What can hang from each mark
kisi: govol kizo
bedi: dipi
guse: balal bovit
dipi: bedi
batisu: bedi kizo
bovit: govol
lavuref: guzif
kizo: dipi lerul
fimog: guzif
govol: balal bovit lerul
lutak: bovit
tapo: kizo
lerul: kizo
guzif: dipi fimog lavuref
balal: lutak

In the rows, 128 means zero.
Known rows, with every way that one mark hangs from another
kizo{lerul}: [100  97 117 122 110 117 146 183  73 158 116 101  89 122 122 103 127 112
 143 111 111 152 119 151 107 154 139 130  82 145 103 117 141 131 125 157
 136 156 154 125 113 157 124]
dipi{bedi}: [135 127 100 125  98 124 142 135  99 127 122 110  98 181 131 136 143  85
 135 117  98 163  87 131 101 148 155 156  83 153 109 161 137 125 119 141
 104 171 151 129 107 145 120]
batisu{bedi kizo{dipi lerul}}: [ 86 103  87 154 126 143 142 170  66 125 111  87  75 119 165  87 138 157
 143 107 161 116 111 141  66 153 145 138  85 119 142 100 122 173 150 139
 121 117 117 153 108 155  95]
bovit{govol{lerul}}: [116 123 140 178 125 112 115 156 105 139 103 117 128 108 147 108 111 124
 118 135 131 145 131 117 141 140 176 138 127 107 134 116 155 114 117 142
 107 115 158 110 152 142 138]
fimog{guzif{dipi}}: [111 125 102 129 133 108  86 177  73 133 122  70 112 130 148 131 140 167
 167  98 156 173 141 120 111 176 169 133 107 184 112 126 148 127 132 156
  94 107 135 146 148 146 135]
guse{balal{lutak{bovit{govol{lerul}}}}}: [110 125 188 122 149 134  95 130 118 177 158 136 184 113 103 121 107 109
 141 157 125 112 143  92 189 106 156 101 138 146  90 119 122  88 146 135
 171 142 146  94 108 105 127]
batisu{bedi}: [144 115  84 121  92 134 160 137  60 131 136  78  93 140 136 139 145 105
 168 111 124 147 160 131 125 168 165 152 107 186 113 146 126 109 134 141
 100 153 180 134 107 144  95]
lutak{bovit{govol{balal lerul{kizo}}}}: [ 98 133 184 150 113 136 152 124 149 151 117 133 184 136 186 113 121 165
 141 149 142 112 131 140 159 106  85 125 136  47 136 123 118  97 123  97
 157 136 149 112 158  99 139]
guse{balal{lutak} bovit{govol}}: [164  80 177  82 126 155 102 130 135 159 185 130 165 112   4 150 105  89
 186 152 108 144 165  87 159 101 177 107 128 170  59 130 124  83 160 133
 166 164 160 117  79 120 116]
lavuref{guzif{dipi}}: [131 117  99 144 130 109  92 174  85 133 136  89 106 158 112 123 148 143
 127 100 133 177 178 135 158 207 127 155 135 178 134 132 146 125 128 129
 124  87 138 124 168 147 146]
guse{balal{lutak} bovit}: [157 103 149  60 131 157 113 143 125 152 195 116 154 131  29 157 132  78
 173 144  99 137 157 118 147 138 144 105 118 226  58 144 125  89 163 149
 164 189 167 135  63 129 113]
lavuref{guzif{dipi{bedi} fimog}}: [147 106 122 131 160 134 100 139 123  99 129 100  96 182 125 137 143  99
 108  82 104 183 114 139 120 193 129 173 131 188 134 191 152 153  89 110
 104 103 100 104 159 135 128]
kizo{dipi lerul}: [ 94  96 102 119 111 108 151 179  80 121 110 102  78 112 149  95 138 135
 127 109 130 136 128 147  90 120 159 133  79 127 118 101 141 167 140 158
 133 125 133 141 126 166 119]
kisi{govol{balal bovit lerul} kizo{dipi{bedi}}}: [144 139 112 146 100 162 139  45 189 106 139 187  61 129 110 153 104 101
 112 113  98 131  69  93  71  76 108 141 144  89 161 125 106 165 109 106
  93  88  50 161  97 120 128]
tapo{kizo{lerul}}: [115 108 118 102 110 109 138 199  91 138 110 145 104 119 156 104 121 126
 134 122 139 166 101 146 128 154 120 134  51 164 129 118 146 129 118 152
 122 148 135 133 137 146 117]
govol{balal bovit}: [143 126 103  87  78 141 162 107 108 123 161 123 115 108 105 148 138  85
 145 117  85 142 141 167 115 121  99 140 111 138  98 166 132 101 118 102
 109 183 175 135 124 131 100]
govol{bovit lerul{kizo}}: [117 153 131 130 133 110 144 160 125 138 125 139 146 141 137 125 152 131
 140 138 112 131 122 161 114 181  81 132  98 124 149 136 140 109 131 121
 134 185 176 134 129 138 131]
batisu{bedi kizo{lerul}}: [ 94 105  98 157 124 150 136 177  63 163 117  87  86 130 138  94 125 135
 158 109 145 133 103 144  83 185 126 134  87 141 129 114 122 140 139 137
 121 151 142 133  94 147 102]
kisi{govol{balal{lutak} bovit lerul{kizo{dipi}}}}: [140 161 106 122 160 117 127  79 199 113 140 170 129 103 108 139 133 160
 106 136 142  81 145 126 117  98  60 116 190 109 171 113 110 142 143 112
 134  78  84 147 127 113 150]
guzif{fimog lavuref}: [170  80 140 108 138 147 124 141 108  98  80  83 106 129 137 146 135 100
  83  98  90 150 192 157 120 191 195 152 152 220 111 183 161 145  67 138
 107 162 175  89 136 152 101]
govol{balal bovit lerul{kizo}}: [117 158 124 128 122 134 160 123 150 119 147 136 151 125 154 132 145 130
 126 135 103 113 115 182 118 147  38 124 111  96 143 145 124 109 122 103
 121 176 148 146 146 123 133]
guse{balal{lutak} bovit{govol{lerul}}}: [135 109 187 125 153 151  93 134 143 160 183 135 172 104  54 138 102  89
 148 163 109 132 140  95 166 108 157  96 131 157  84 119 138  91 150 145
 156 146 141 123  93 121 132]
balal{lutak{bovit{govol{lerul}}}}: [113 152 168 137 136 104 114 123  99 180 119 152 162 110 127 128 110 121
 120 159 136 123 143 103 173 112 161 112 160 128 117 128 154 102 124 127
 156 132 161  89 119 116 127]
fimog{guzif}: [121 130 120 116 122 111 124 159  74 137 123  68 119 142 122 139 146 153
 186 113 147 172 141 130  93 156 179 132 105 209 106 143 167 123 137 161
 119 133 157 133 121 150 102]
batisu{bedi{dipi} kizo{lerul}}: [105  88  86 123  95 168 155 168  59 165 120  80  47 125 113 100 136 124
 162  83 130 146 109 131  82 167 126 138  97 165 129 118 111 132 137 144
 121 142 144 151  78 142  73]
balal{lutak}: [151 145  94 104 133 105 117 135  95 145 124 122 124 122  83 143 140 105
 127 127 127 128 154 131 141 155 151 122 150 197 114 138 138 111 136 148
 128 151 163 112 108 140 123]
lerul{kizo{dipi{bedi}}}: [133 129  97 120 120 111 155 138 138  84 104 120 117 191 157 121 170 144
 140 121 134 132  94 136  83 134 131 154  75 105 146 131 113 158 146 135
 129 144 125 152 127 144 131]
govol{balal}: [136 122  99 115  92 138 148 125 108 117 136  93 114 119 140 134 134 112
 126 113 112 133 142 160 129 133 117 140 127 143 108 144 126 108 122 127
 100 146 156 132 139 133 121]
tapo{kizo{dipi}}: [148 128  98  93 107 104 137 173 104  72 106 137 115 122 181 118 145 146
 122 126 170 151 137 134 127 138 160 153  81 174 153 120 147 140 135 146
 100 117 146 149 154 147 108]
bovit{govol{balal lerul}}: [116 131 137 180 114 131 131 119 130 122 123 115 134  92 167 116 104 121
 101 132 119 126 123 140 145 105 133 129 142  72 130 123 139 113 108 121
  92 102 127 122 170 125 136]
lerul{kizo{dipi}}: [134 122 102 111 126 106 147 169 121  92  99 106 129 153 148 112 165 177
 148 120 159 120 154 144 105 154 135 146 107 127 148 109 118 142 158 139
 140 134 158 142 139 147 127]
kisi{kizo}: [159 121 116 116  98 139 127 136 100 140 107 133  95 132  76 142 122 119
 152 111 121 152 139 115 116 173 160 133 129 167 130 113 112 116 129 139
 123 156 154 121  96 139 113]

Rows
[ 97 127 176 148  91 140 145 114 113 152 132 124 155 106 185 118 106 122
 120 144 123 128 128 132 159  83 125 131 139  74 113 134 143 100 110 107
 131 130 155 108 149 110 122]
lutak{bovit{govol{balal lerul}}}
[132 186 113 114 150 121 140  93 164 130 155 158 165 112 113 148 143 121
 110 144 111  90 121 173 138 136  31  99 152 115 147 146 120 110 128 103
 133 164 128 136 137 113 138]
govol{balal{lutak} bovit lerul{kizo}}
[128 171 116 169 160 113 134  67 200  86 120 163 154 137 158 127 129 150
  88 146 141  82  80 127 127  62  96 110 146  30 167 118 108 163 130 113
 118  80  50 141 168 109 155]
bovit{govol{balal{lutak} lerul{kizo{dipi{bedi}}}}}
[110 113 101 109 108 106 155 167 117  92 112 160  81 153 191 103 135 118
 117 121 134 159  51 137  91 104 135 145  23 122 140 124 143 178 119 149
 111 127  84 160 139 151 115]
tapo{kizo{dipi{bedi} lerul}}
[159  82 115 129 144 150  92 127 128  84  88 101  89 162 169 148 133  86
  61  83  79 160 128 137 114 196 176 163 122 177 117 187 137 166  50 128
  68 152 121 109 152 144 135]
guzif{dipi{bedi} fimog lavuref}
[109 127 188 118 172 122 109 135 157 138 139 144 204 131 127 108 133 170
 150 158 165  81 150  98 173  94 133  99 132  95 127  90 100 122 171 127
 196 117 121 114 127 104 139]
guse{balal{lutak{bovit{govol{lerul{kizo{dipi}}}}}}}
[139  98 178  81 125 140 103 123 111 178 161 130 178 125  56 134 111 106
 183 146 128 126 170  85 179  97 175 111 133 158  68 130 109  80 155 121
 184 159 168  87  91 104 115]
guse{balal{lutak{bovit{govol}}}}
[123 114 102 149 126 123  85 130  99 116 102  73  93 185 168 156 146 139
 121  99 112 183 132 112 101 175 193 134  94 175 105 159 153 168  81 157
  85 119  96 151 151 153 136]
fimog{guzif{dipi{bedi} lavuref}}
[132 156 127 165 143 118 115  90 141 129 133 138 146  77 126 131 103 115
  89 144 128 104 129 129 163  97 124 105 179  96 133 122 135 114 112 122
 106  92 107 113 162 117 141]
bovit{govol{balal{lutak} lerul}}
[129 179 105 116 134 122 137  84 129 129 167 153 134  83 116 154 131  83
  92 138  91 106 121 166 139 114  72 102 154 147 122 156 142 113 115 112
 109 157 136 135 131 123 118]
govol{balal{lutak} bovit lerul}
[122  82 198 139 122 165 111 161 131 147 175 110 160 120  94 121 102  98
 162 151 103 155 131 104 147 117 169 122  93 132  79 118 143  90 142 143
 141 157 159 131 105 133 125]
guse{balal bovit{govol{lerul}}}
[147  99 128 121 166 128  93 169 105 106 125  87 109 142 116 127 142 126
 112  83 127 172 173 147 142 212 134 165 158 211 139 169 156 137 101 118
 116  90 134  96 170 139 128]
lavuref{guzif{dipi fimog}}
[ 91 102  98 130 106 114 158 150  96 116 116 116  65 153 155 103 141 108
 123 107 108 146  67 140  67 103 154 144  50 107 113 122 137 181 126 153
 125 137 104 151 116 162 119]
kizo{dipi{bedi} lerul}
[164 115 150  94 102 149 138  86 145 142 170 145 149  92  44 163 102 100
 151 151 111 135 160 119 148  74 142 111 160 126  87 148 140  94 130 106
 140 146 144 122 109 114 115]
guse{bovit{govol{balal{lutak}}}}
[140  99 111 120 144 139 103 149 121  94 110 113  93 149 156 132 131  85
 100  80 105 160  83 135 105 171 147 166 109 163 121 180 127 142  84 125
  66 150 128 115 138 133 138]
guzif{dipi{bedi} fimog}
[110 105 110  97 114 101 144 195  98  97 104 142  95 111 182  94 132 145
 119 120 160 149 109 144 112 125 141 137  49 146 144  99 147 164 132 154
 120 115 117 152 148 155 114]
tapo{kizo{dipi lerul}}
[160 162 108 123 138 143 114  46 184 122 142 197  87  73  61 160  98 123
 103 124 124  97 139  93 109  88 105 109 211 135 167 101 107 154 127 114
 116  67  61 143  94 114 131]
kisi{govol{balal{lutak} bovit lerul} kizo{dipi}}
[133 148 126  72 101 131 147  93 106 157 153 130 148 119 120 154 135 106
 131 137 118 111 153 147 158 106 103 115 160 165  91 159 124  97 127 112
 153 162 160 110 104 106 109]
govol{balal{lutak{bovit}}}
[145 107 106 115 131 144 120  82 172 142 121 167  58  82  42 133  88 145
 122 105 143 103 133  89 101  82 119 100 192 124 146  69  85 174 136 137
 140  47  32 134  87 121 140]
kisi{govol{balal{lutak}} kizo{dipi lerul}}
[132 115 153  59 128 138 113 136  95 170 172 118 165 142  81 140 139  98
 170 137 117 119 160 114 170 132 140 110 127 209  66 142 109  88 158 134
 179 183 177 107  76 111 109]
guse{balal{lutak{bovit}}}
[129 161 125 159 166 107 125  94 180  90 111 150 166  93 149 116 129 179
  92 148 164  72 138 133 145  81 101 100 175  52 169  91 112 147 143 116
 130  69  79 135 180 114 154]
bovit{govol{balal{lutak} lerul{kizo{dipi}}}}
[159 130 116 123 117 124 123  85 134 134 134 136 140  86  76 146 106 114
 128 134 129 116 155 121 155  89 143 116 175 114 110 133 121 104 126 111
 119 111 130 105 145 113 127]
bovit{govol{balal{lutak}}}
[123 125  74 149 122 143 133 151  74  99 112  81  97 133 164 109 152 158
 140 113 173 116 138 130  85 164 166 156 116 149 149 117 124 152 155 129
 101 118 148 151 113 148  91]
batisu{bedi kizo{dipi}}
[ 93 136 166 153 112 134 166  90 171 107 122 147 161 167 221 113 134 157
 121 146 137 106  79 130 121  52  98 138 105   8 147 130 114 149 122  94
 146 114  93 139 157 104 131]
lutak{bovit{govol{balal lerul{kizo{dipi{bedi}}}}}}
[101 190 129 122 145 121 158  74 170 109 139 157 163 171 204 135 161 139
  92 148 132  78  77 150 126  81  56 112 130  82 149 142 110 156 132 111
 153 130  82 150 130 103 134]
govol{balal{lutak{bovit}} lerul{kizo{dipi{bedi}}}}
[109 157 165 131 158  94 127 128 139 140 103 161 181 126 150 114 136 180
 127 162 175  93 154 106 153 101 136 110 154  84 157  98 130 136 151 120
 184 109 134 112 138 113 136]
balal{lutak{bovit{govol{lerul{kizo{dipi}}}}}}
[141 102  87 149 107 130  95 132 106 111  97 105  84 179 165 143 141 102
  74 101  88 163 135 123 129 188 171 151  99 143 113 151 129 154  76 142
  78 145 124 137 148 152 154]
guzif{dipi{bedi} lavuref}
[116 159 178 136 155 103 119 135 134 176 108 162 192 135 125 122 124 159
 140 164 156 107 144 111 171 132 119 108 160 100 143 114 129 101 138 116
 184 142 154  91 124 104 141]
balal{lutak{bovit{govol{lerul{kizo}}}}}
[120 134 145 178 133 131 135 128 162 119 109 122 161 120 163 110 116 161
 122 136 141 113 123 145 146 124  91 125 137  45 153 111 117 110 123 112
 117 110 125 125 179 115 156]
bovit{govol{balal lerul{kizo}}}
[139 124 120 167 133 132 105 129 144 121  89 144  68 119 117 121 105 157
 111 113 154 133 137  76 101 144 170 142 172 145 178  71 121 159 130 157
 111  52  88 135  99 144 143]
kisi{govol{lerul} kizo{dipi}}
[126 190  96 121 149 117 154  60 185  86 156 175 142 142 148 147 159 113
  92 141 107  83  71 162 100  86  45 111 123  81 157 151 115 162 132 102
 124 143  76 164 138 115 134]
govol{balal{lutak} bovit lerul{kizo{dipi{bedi}}}}
[139 146 171 134 145 141 133 102 187 140 154 157 184 111  93 145 110 139
 129 168 129 109 131 134 152  99  78  99 165  80 132 125 132 102 135 109
 154 136 118 131 134 106 146]
guse{bovit{govol{balal{lutak} lerul{kizo}}}}
[134 162 137 162 162 116 120  99 177 130 117 148 176 104 125 127 116 156
 103 148 148  89 129 137 163 115  82  99 180  69 158 112 111 112 129 112
 130 100 100 115 168 105 160]
bovit{govol{balal{lutak} lerul{kizo}}}
[179 106 122  97  79 171 133  75 161 151 144 168  74 108  27 164  93 107
 171 105  98 147 149  95 101 122 113 139 173 142 130 129  97 106 118  99
 117 128 122 126  78 112 118]
kisi{govol{balal bovit} kizo}
[117 133 110 166 145 129 131 126 187  98 105 114 114 131 179 106 133 191
 101 120 163  98 135 130 112 120  87 144 164  89 176  92 109 149 137 136
 113  46  86 151 150 125 166]
kisi{govol{balal lerul{kizo{dipi}}}}
[117 140 105 173 139 135 136 100 205  89 112 128 102 173 189 115 135 162
  98 121 141 105  78 122  89 104  81 150 140  72 174 115 103 165 126 131
 103  59  55 161 142 120 167]
kisi{govol{balal lerul{kizo{dipi{bedi}}}}}
[114 131 200 122 168 131  99 141 154 176 144 146 212 142 102 116 120 150
 161 162 144  96 142  99 186 125 114  95 132 113 114 109  98  88 159 125
 196 150 145  98 114  95 146]
guse{balal{lutak{bovit{govol{lerul{kizo}}}}}}
[138 141 162 137 126 143 129  93 153 144 166 149 157  81  95 151  97  98
 111 160 113 124 134 126 154  81 120 101 165 110 109 138 154 104 121 120
 129 129 121 128 123 115 129]
guse{bovit{govol{balal{lutak} lerul}}}
[118 133 151 178 143 111 122 167 136 138  90 125 155 134 147 103 123 164
 135 142 150 129 131 125 138 159 133 131 123  78 158 102 133 110 131 133
 133 122 151 111 158 132 152]
bovit{govol{lerul{kizo}}}
[110 162 159 141 153  99 134  98 157 134 110 175 169 166 161 123 140 153
 123 162 151 102  93  98 133  78 131 121 124  59 152 121 125 153 138 114
 173 121 103 119 127 109 139]
balal{lutak{bovit{govol{lerul{kizo{dipi{bedi}}}}}}}
